Each row comes from the steps of one path. Every step used is in the known rows, and no mark comes twice. Write the path behind each row, first mark first.
In the rows, zero is written as 128.
Known rows
v/u/f/k/m: [ 59 132 142 110 166 147 170 165 223 151 171  95 183 141 144 111  97  88]
u/v/k/m/f: [145 136 130 120 163 145 120 119 206 184 180 158 125 145 162  73  87 127]
m/f/b/k/u/v: [126 113 124 120 181 174  95 166 146 186 121 180 182 125 165 107 106 155]
f/u/v/b: [160 124 105  94 130 156  72 196 114 132 142 154 130 128 144 109 101 130]
b/k/m/f: [133 115 143 131 179 110 138 141 172 180 151 158 189 131 160 102 114 140]
k/m/f: [153 134 142 135 170 122 137 136 162 167 161 129 142 150 140  75 120 134]
u/f/k: [ 86 132 140 107 156 146 136 177 204 131 134 128 158 161 128 123 134 101]
v/b/k/m/f: [128 120 128 117 162 107 105 176 136 169 147 157 187 121 158  91 100 135]
v/b/k: [ 97 108 110 106 119 110  91 177  94 127 112 166 183  93 148 149 107 129]
f/b: [106 148 118 122 155 135 110 157  87 131 128 131 132 105 124 117 158 134]
u/f/k/m: [ 86 138 158 120 180 146 183 166 207 161 166 110 169 143 139 116 109  89]
k/m: [122 135 149 139 156 130 176 121 140 158 161 110 143 115 139 122 104 111]
m/k/u/f: [101 103 148 119 149 164 142 160 176 142 146 119 137 178 132 113  92 123]
m/k: [123 116 126 132 141 113  92 144 150 143 170 120 109 175 137 133 126 136]
m/k/u/f/b: [ 81 124 138 115 175 168 122 187 129 144 144 122 139 150 127 103 125 129]
v/b: [119 134 107 108 106 125  86 176  76 111 123 127 123 116 127 113 110 120]
k/u: [135 103 131 135 137 144 140 138 129 152 111 117 160 132 127 130  90 135]
f/u/v/b/k/m: [132 106 131 106 166 137 127 185 143 177 161 166 200  95 170 136  76 121]
u/v/b/k/m/f: [131 128 129 116 166 141 103 171 147 177 159 170 169 122 173  86  93 130]
u/v/b/k: [102 117 111 101 123 147  86 172 110 137 125 180 162  95 167 144  97 125]
u/f: [100 134 148 109 134 159 159 140 157 106 124 133 125 135 126 106 128 111]

Write each row's path
[ 86 132 140 111 168 176 148 175 115 130 112 128 154 115 121 100 128 122]
k/u/f/b
[ 65 131 156 117 190 145 185 158 139 157 150 150 195  79 154 128 122 110]
u/f/b/k/m
[192 111 138 122 190 110 122 168 183 176 162 142 175 162 137  81 120 149]
k/m/f/u
[127 115 127 126 160 175 117 162 188 180 138 131 157 155 150 132  87 121]
f/k/u/v
[ 96 103 136 105 131 164 157 134 188 136 116 141 155 134 131 113  70 112]
v/k/u/f
[144 104 123 129 173 129  94 185 191 183 120 125 191 185 132 101 107 144]
m/f/k/u
[117  97 122 123 183 131 100 177 124 179 102 166 216 117 144 115 118 161]
m/f/b/k/u
[182 101 125 111 180 100 109 156 212 184 167 158 177 156 142  82  98 147]
v/k/m/f/u
[175 109 107 100 151 140  69 141 220 168 156 189 138 160 154  91  96 147]
m/f/u/v/k
[121 154 120 114 188 153 101 148 160 183 176 159 128 122 156  66 118 131]
u/v/k/m/f/b
[148 118 125 124 173 173  93 172 204 189 139 145 158 180 152  96  96 137]
m/f/k/u/v
[ 67 127 127  99 112 162 143 136 177  94 128 114 142 131 131 103 114 108]
v/u/f
[126 154 131 130 194 131 117 165 118 166 157 132 145 125 135  69 149 138]
k/m/f/b
[126 145 108 105 110 167  81 170  94 122 137 142 101 117 146 106 101 116]
u/v/b
[137 124 103 105 149 165  53 219 145 169 133 141 151 168 148  81  85 129]
m/f/k/u/v/b
[106 112 149 117 141 174 170 148 159 128 110 124 154 140 126 109  94 116]
k/u/f
[116 133 135 121 146 153 157 102 189 177 182 143 124 109 163 119  66 103]
u/v/k/m
[169  96 124 105 181  97  91 208 155 179 146 169 216 136 151  94 101 150]
v/b/k/m/f/u
[173 116 127 112 152 162 110 149 170 151 149 159 135 142 146 121 115 137]
f/u/v
[108 134 140 135 177 119 158 157 183 178 169 106 173 137 140 132 108 103]
f/k/m
[127 115 108 114 126 169  66 192 108 153 157 129 112 157 150 111  69 127]
m/k/u/v/b
[116 145 117 118 184 122 105 154 145 175 164 147 145 118 139  72 126 136]
v/k/m/f/b
